Every row comes from one small tree of marks. The marks that hang from a mark follow it in brackets, in alphabetical order. Every link used is in the known rows. Which tree was each row made from?
Known rows:
neze{dotub ragi vegobef}: [-21   0 -10   5 -17 -21   0  47   2   2 -16   8  79   8   9 -17  26  32
  32   4   3  31  13  19  21  -8  24  -3  28 -11  31   8  26  17  -7 -26
  -9  49  25   9  -7  18 -13 -27 -20 -31  18   0  16  19 -15]
vatoz{noto}: [  2  -3   4 -12 -10   7  -8   1  -6 -13 -12  10   6  -5 -10 -18   4  -8
  -3   2  -3   8  -7  -1  -6   4  -5   4   6  -7  -2 -14  15   9   1  -2
  -9  11  -7   1  -2  -7   4  -6   1 -11   7   8  -7  -3 -12]
neze{vegobef}: [ -4   5  -6   6  -7  -7  -1   8   1  -1  -2   1  28   2   1  -4   8  12
   7   1  -4  19  10   3   7  -7  14  -6   5   0  11   8   5   5  -6  -5
  -3  15  10  -2   1  -1  -4 -10  -7 -11   8   1  -3   7  -3]
tofop{noto{somodap vatoz}}: [ 15  -5  11 -20 -20   9 -37   1  -7 -24 -19  -3  17  -7 -11 -25  12   1
 -11   1 -13   4 -28  14 -20  12 -16  -2  15 -15 -11 -33  19  10  -3  -3
 -20  17   4  -4 -24 -19   6  -3  28 -20  -4  12  -6  -5 -22]
vatoz{noto{somodap{neze{dotub}} takob}}: [  1   8  16 -27 -18   2 -28  13 -23 -13 -33  11  35  -9 -21 -39  18  -4
  -9   2  -2  13 -31   5 -20   1 -10  -9  16 -30  -6 -29  33  17 -11 -17
 -26  39  -1  -5 -26 -15   9  -4  18 -21  18  17  -1   1 -34]
noto{vatoz}: [  4   3   1 -19 -10   9  -9   2  -4 -14 -12   8   9  -4  -9 -12   4  -3
  -4   3  -1  12  -5  -1  -9   2  -5   4   5  -5   0 -13   9   5  -5   1
  -5  11  -7  -6  -7  -6  11  -5  -1 -14   0  11  -7  -2 -11]
vatoz{noto{somodap}}: [  5   5  10  -9  -9   8 -25  -5  -4  -9  -8  -6   7  -5 -11 -21   4  -2
  -6  -1 -12  -3 -22   7 -11   8  -9  -3   5 -12  -6 -19  17  13   2  -3
 -18  11   1   1 -14 -24  -7   6  17  -6   0   8  -6  -8 -15]
tofop{noto{somodap{neze} takob vatoz}}: [ 16  -1  21 -39 -24   8 -41   4 -26 -29 -38  12  26 -13 -23 -40  20  -8
 -23   4  -5  13 -40   8 -33   8 -22  -8  19 -29 -17 -45  28   9 -13  -9
 -27  32  -3 -13 -33 -16  25  -6  33 -26  11  21  -7  -1 -40]
vegobef{neze}: [ -7  -4  -2  -2  -1  -4   5  10   6  -9  -6  -3  29  10  -2 -11  -1  12
   8   0  -4  11   1  -2   5  -2   7  -3  12  -3   9   9   7   2   1  -8
  -8  20  13   5  -8   2  -3   0  -1 -21   3   3   6   3  -6]
tofop{noto{takob}}: [ 12 -14   7 -24 -17   9 -20   5 -12 -23 -22  16  15  -6  -9 -24  15  -7
  -9   5  -3  16 -13   3 -18   8 -13   5  18 -10  -7 -25  18   4  -6  -3
 -13  15  -3  -3 -13  -4  17 -14  14 -27   4   9  -8   1 -21]
takob{noto{vatoz}}: [  8   1   6 -29 -15  21 -14   7  -9 -22 -24  14  15  -7 -20 -29  10  -8
  -8   2  -4  17 -14  -1 -16   6 -12   2  10 -14   0 -31  23  13  -5   0
 -14  19 -14  -4  -9 -14  18  -9  -1 -21  11  17 -12  -3 -19]
fezu{somodap{neze noto}}: [ -4   7 -16  -3  -9   5   7  -6 -27   1 -10   8  -3 -10  21  -2  11 -19
  -7  14 -11  -3  -5  11  -6   6  13 -25 -30  -8 -26  13 -24  -5 -19 -12
  10   7 -18  -7   2  11 -17  -7   9  16  -3   4  10  10  -9]
somodap{neze{dotub ragi} noto{vatoz}}: [-12  -2 -14 -24 -22  -6   1  37 -17  -6 -38  17  65  -3   7 -21  29  14
  12  11   2  19   3   8  11   6  14 -12  11 -30  -2 -15   7  15 -13 -25
 -16  42   1  -2 -14  18   4 -25 -13 -29   7  15  20   9 -26]
tofop{noto{somodap{neze{ragi vegobef}} takob}}: [  4  -2  15 -19 -21  -9 -34  22 -22 -15 -34   9  54  -8 -10 -35  29  11
  -4   3  -4  17 -30  17 -15   5  -5 -13  27 -28  -1 -28  33  12 -12 -22
 -26  43  16  -3 -27  -3   8 -15  22 -29  19  12   7   9 -38]
fezu{somodap}: [ -5   7  -7   3  -5   6   0  -6 -15  -2   3   4 -12  -6  14  -4   4 -17
  -2   7  -8  -2  -8  15 -11   2   6 -10 -17   6  -8  16  -6  -6 -12  -4
  15   6 -12  -2   3   6 -19  -1  10  14  -1  -2   3  10  -2]
somodap{neze{dotub vegobef} noto{takob vatoz}}: [ -3   7 -16 -34 -31   0  -7  27 -22 -18 -43  25  77  -3  -5 -31  32  10
   2  15  -3  44   8   1   0  -2  16 -15  10 -30  -1 -16   9  18 -28 -22
 -22  49  -2 -15 -18   0  15 -30 -13 -44  10  24  -2  10 -33]
somodap{neze{ragi vegobef} noto{takob vatoz}}: [ -4   4 -13 -37 -29   1  -7  26 -24 -16 -43  26  72  -6  -3 -32  32  10
   6  16   0  39   3   3   0   5  13 -12  11 -32  -1 -17  12  17 -23 -24
 -23  46  -1 -11 -15   4  13 -29 -15 -42  10  23   4   8 -35]
fezu{somodap{neze{vegobef} noto{takob vatoz}}}: [ -1  14 -18 -29 -29  13  -8   2 -36 -18 -30  25  35 -12   8 -27  25 -16
  -8  20 -12  31  -6  11 -17   3  15 -22 -17 -17 -17   1  -5   5 -34 -17
  -3  35 -20 -18  -8   0  -3 -21   2 -17   5  20  -4  14 -29]
takob{noto{somodap}}: [  7   7  11  -8  -5  15 -23   0  -2  -6  -8 -10   7  -3 -12 -21   5   0
  -7  -4 -10  -6 -23   9 -13   9 -11  -8   4 -15  -3 -24  16  13   0  -2
 -18  10   0   2 -14 -26  -2   8  15  -4   2   7  -5  -5 -13]
fezu{somodap{neze{ragi vegobef}}}: [-18  11  -4   5 -10 -14   4  18 -29   4 -16  14  31  -9  14 -12  20  -4
   7   9  -1  13 -11  21  -3  -6  20 -24  -4  -9   2  18  10  -2 -19 -23
  11  37  -1  -2   0  25 -17 -17   2   7  25   1  18  26 -18]
somodap{neze{dotub ragi vegobef} noto{vatoz}}: [-15   2 -19 -19 -28 -13   0  45 -16  -7 -40  18  90  -1   7 -25  36  24
  18  13  -1  36  10  11  18  -1  26 -17  16 -30   7  -8  11  20 -19 -31
 -19  54  10  -4 -13  17   0 -34 -20 -38  14  16  16  15 -29]
noto{somodap{neze{ragi}} takob vatoz}: [  2  12  16 -38 -17   3 -30  13 -24 -13 -35  10  39  -9 -20 -37  19   1
  -8   4   3  12 -36   9 -23   5 -13  -7  17 -32  -3 -31  32  11 -13 -16
 -24  40   1  -9 -31 -11  16  -2  16 -23  13  20   5   0 -37]
gisum{noto{somodap{neze} takob}}: [ -1  22  14 -29  -5  10 -19  -5 -20  -8 -30  10   9 -11 -26 -35   8 -10
 -18   2   0   4 -27  -1 -23  -2 -10  -2  -3 -26  -5 -29  26  15 -12  -7
 -19  21 -13  -1 -16 -28  17   8   8 -10  14  19  -7  -8 -27]

Which tree is each row?
[  8   2  -8 -40 -20  13  -7   2 -24 -18 -35  21  26  -9  -8 -22  17 -10
 -13  13  -1  20  -5  -9 -13   7  -3  -9  -5 -25 -20 -23  -4   7 -20  -9
 -17  19 -17 -16 -14  -5  22 -13  -2 -24   0  23  -6  -3 -26]	somodap{neze noto{takob vatoz}}
[ -5  18   7 -12 -18 -12 -23  22 -13  -6 -25  -1  57  -3 -12 -25  18  15
  -1   1  -5  19 -20  13  -6  -8   8 -20  15 -25   5 -14  24  15 -16 -18
 -18  45  13 -10 -24  -7   3  -7  12 -16  18  14   5  10 -26]	noto{somodap{neze{dotub vegobef}} vatoz}
[ -4   5  16 -11  -9  -5 -21  13 -17  -4 -24   1  25  -8 -13 -27  13   1
  -4  -1  -2  -4 -30   9  -9   6  -6 -12  12 -27  -5 -21  27  13   0 -16
 -20  29   4   3 -18  -6  -2   0  16  -4  17  10  10   1 -26]	vatoz{noto{somodap{neze{ragi}}}}
[ 11  -1 -17 -39 -23  24 -11  -2  -8 -23 -23  16  24  -2  -2 -23  14  -4
  -4  14  -8  23   6  -2  -8  13  -2   4  -2 -14 -12 -19  -5  12 -15  -2
 -18  11 -14 -11 -12 -18  12 -13  -7 -35 -18  20 -13  -8 -18]	somodap{noto{takob vatoz}}
[  4  12  15 -23 -18   1 -30   4 -22 -14 -29   9  35 -10 -23 -38  16  -3
 -11   3  -6  18 -27   3 -20  -1  -5 -13  12 -26  -4 -23  30  16 -13 -14
 -26  36   1  -9 -21 -21   9  -5  17 -20  20  18  -8   1 -34]	vatoz{noto{somodap{neze{vegobef}} takob}}
[  3  14  13  -5  -6   1 -21   9 -14  -2 -19  -3  29  -6 -17 -24  13   5
  -9  -4  -9   5 -25   7 -10  -1  -2 -23   6 -24  -2 -21  21  13  -8 -11
 -19  26   5  -4 -14 -16   4   0  14  -4  21  11  -1   5 -22]	takob{noto{somodap{neze{vegobef}}}}
[  1   6 -24 -17 -20  21  -3  -7 -17 -15 -10   8   4  -7  19 -11  12 -16
  -2  17 -18   9   1  16 -10  13  10  -9 -23  -2 -19   5 -18   3 -19  -4
   4   8 -21  -8  -2  -5 -18 -10   4  -4 -17  11  -2   4  -9]	fezu{somodap{noto{vatoz}}}
[  1   2 -11 -40 -26   7  -6  20 -23 -18 -41  24  50  -5  -5 -28  25   0
  -4  14   1  28  -1  -2  -7   3   4  -9   5 -30 -12 -23   5  13 -22 -17
 -20  36 -10 -13 -19   1  19 -21  -6 -35   4  23   1   3 -30]	somodap{neze{dotub} noto{takob vatoz}}
[  4   2 -10 -24 -13   6  -1   2 -17 -10 -26  11  19  -8  -1 -10  12  -5
 -10  10  -4   8  -1  -6  -2   6   4 -14 -10 -21 -20 -15 -12   5 -13  -7
 -11  12 -12 -11  -7   1  11 -10  -3 -10  -2  17   1  -2 -16]	somodap{neze noto{vatoz}}
[ 12  12   9 -34 -17  18 -35  -5  -9 -20 -18   1  19  -4 -18 -31   8  -3
 -11   3  -7  12 -25   7 -26   7 -16   3   9 -16  -4 -27  20  12 -12  -2
 -23  20  -4 -10 -28 -31  11   5  17 -24  -6  18 -13  -8 -25]	noto{somodap takob vatoz}
[ -1   9 -16 -18 -17  12   0  -4 -31 -11 -20  14   5 -12  14 -12  14 -21
 -11  16 -11   6 -10  11 -13   7   9 -22 -25 -12 -26   2 -17  -1 -23 -11
   5  15 -23 -13  -3   6  -7 -10   8   5  -2  13   4   9 -16]	fezu{somodap{neze noto{vatoz}}}
[  0  13  14 -24 -19   4 -28  24 -18 -13 -36   7  55  -9 -21 -41  23  10
  -3   0  -6  18 -30  12 -13   3  -3 -18  19 -33   5 -33  38  21 -11 -18
 -26  48   5  -4 -23 -13  10 -11   9 -22  25  21   2   6 -36]	takob{noto{somodap{neze{ragi vegobef}} vatoz}}
[ -5  12  14 -37 -23  -3 -29  29 -23 -12 -41  12  61  -5 -17 -42  26   9
   1   5   5  19 -32  15 -18   2  -8  -8  26 -35   4 -31  39  17 -16 -24
 -27  55   6  -6 -35  -5  13  -9  12 -32  17  20  10   7 -41]	noto{somodap{neze{dotub ragi}} takob vatoz}
[  0  28  11 -41 -20  12 -28   3 -23 -21 -43  18  38 -13 -34 -49  17  -4
 -16   5  -4  29 -24   1 -26  -6  -4  -3   5 -32   3 -34  38  22 -21 -10
 -25  41 -12  -9 -21 -34  23  -4   3 -30  20  30 -16  -4 -38]	gisum{noto{somodap{neze{vegobef}} takob vatoz}}
[  5  13  16 -17  -4   0 -22  -4 -19  -2 -17  -1  10  -7 -15 -19   7  -4
 -15   0   0  -3 -30   2 -20   1 -11 -13   2 -21 -10 -18  12   3 -11  -9
 -16  17   0  -9 -22 -15   9  10  23  -1   8  10   0  -1 -21]	noto{somodap{neze} takob}
[ -5  22  11 -12   2   2 -13  -4 -14   1 -21   0   2  -9 -19 -22   2  -5
 -15  -2  -3  -7 -23   1 -12  -4  -4  -7  -8 -22  -5 -20  17  13  -5  -5
 -12  12  -7   3  -9 -21   7  11   8   4  13  12  -1  -7 -17]	gisum{noto{somodap{neze}}}
[-12  14   9 -13 -17 -17 -22  34 -17   0 -29   5  75   0  -7 -32  28  22
  10   3   3  22 -19  18  -3  -6   9 -17  26 -30  13 -11  34  17 -17 -30
 -24  56  21  -2 -28   0  -2 -12   7 -27  22  10  14  13 -33]	noto{somodap{neze{dotub ragi vegobef}} takob}
[  5   6 -21 -32 -26  28 -10  -7 -23 -22 -18  18  10  -7  12 -23  17 -21
  -5  20 -15  20  -2  13 -19  15   4  -5 -19  -6 -19  -2 -10   4 -26  -6
  -2  15 -25 -11  -9 -11  -9 -13   4 -17 -16  16  -9   3 -19]	fezu{somodap{noto{takob vatoz}}}
[-13   8   0   4  -9 -24   4  29 -13   5 -20  10  52  -1  -2  -9  18  14
   6   1   5  22   1   4   8 -16  18 -19  13 -15  10   4  14   6 -13 -20
  -3  37  13  -4  -5  18   3 -17  -6 -10  29   3  11  19 -15]	somodap{neze{dotub vegobef}}
[  3  13  16 -27 -17   9 -26  18 -18 -14 -34   5  37  -8 -23 -38  17   0
 -11  -1  -5   9 -33   8 -19   3 -11 -16  15 -32  -4 -38  32  19 -10 -13
 -25  40  -2  -5 -25 -15  14  -4  15 -16  20  19   0   3 -31]	takob{noto{somodap{neze{dotub}} vatoz}}
[  1   5 -13 -18 -16  -1  -1   8 -19  -7 -25  16  42  -4   1 -14  20   5
  -4  12  -4  25   8  -5   2   0  14 -17  -4 -20 -10  -4  -8   8 -20 -15
 -15  23  -2 -12  -7  -1   7 -17  -8 -22   5  15  -2   5 -20]	somodap{neze{vegobef} noto{takob}}
[-15  -4 -15  -7 -13 -14   9  36 -13   5 -28  10  56   1  15  -9  25  17
  15   9   3   9   6   8  19   4  18 -16   7 -26  -2  -4  -1  11  -9 -27
 -11  32   8   4  -8  23  -7 -21 -12 -17   6   5  25  10 -16]	somodap{neze{dotub ragi} noto}
[ -4  -2 -11 -25 -16   0   0  19 -18  -7 -32  15  40  -6   4 -16  21   5
   2  12   1  11  -2   2   5   9   7 -12   1 -26 -11 -16  -1   9 -10 -17
 -14  25  -5  -5  -9  11   7 -18  -9 -18   3  15  13   3 -22]	somodap{neze{ragi} noto{vatoz}}
[  4   8 -12 -35 -26   7  -9  10 -23 -19 -36  22  51  -7  -8 -26  24   1
  -7  15  -5  36   3  -5  -6   1  10 -14   0 -25 -10 -16   1  12 -25 -14
 -19  32  -8 -18 -13  -6  18 -22  -8 -34   6  24  -9   3 -30]	somodap{neze{vegobef} noto{takob vatoz}}
[-12   3 -16  -4 -11   0   8  10 -28   3 -16  11  16  -8  25  -7  19 -10
   4  15  -6  -1  -6  19   0  10  16 -23 -19 -14 -18  12 -14  -1 -17 -20
   6  19 -11  -1   0  20 -22 -13   2   8   1   4  20  14 -14]	fezu{somodap{neze{ragi} noto}}
[  0  -2  -8 -42 -23   7  -6  18 -25 -16 -42  25  47  -8  -3 -29  26   0
  -1  14   3  22  -6  -1  -6  11   1  -7   6 -31 -11 -24   8  12 -17 -18
 -20  33 -10  -9 -17   4  17 -21  -8 -33   3  22   7   1 -33]	somodap{neze{ragi} noto{takob vatoz}}
[ 10  -4  20 -40 -26   4 -40  18 -27 -27 -44  15  42 -12 -19 -45  27  -1
 -13   5  -2  14 -40  14 -28  11 -20  -6  27 -33 -10 -45  37  13 -13 -17
 -29  42   3  -7 -35  -7  21 -13  27 -33  15  20   3   3 -45]	tofop{noto{somodap{neze{ragi}} takob vatoz}}
[  9   5  12 -26 -15  15 -32  -5 -10 -18 -18   4  14  -7 -19 -34   8  -7
  -9   2  -9   8 -24   5 -22  10 -15   2  10 -17  -6 -27  26  15  -5  -4
 -24  19  -4  -2 -21 -31   4   3  18 -20   1  16 -12  -8 -24]	vatoz{noto{somodap takob}}
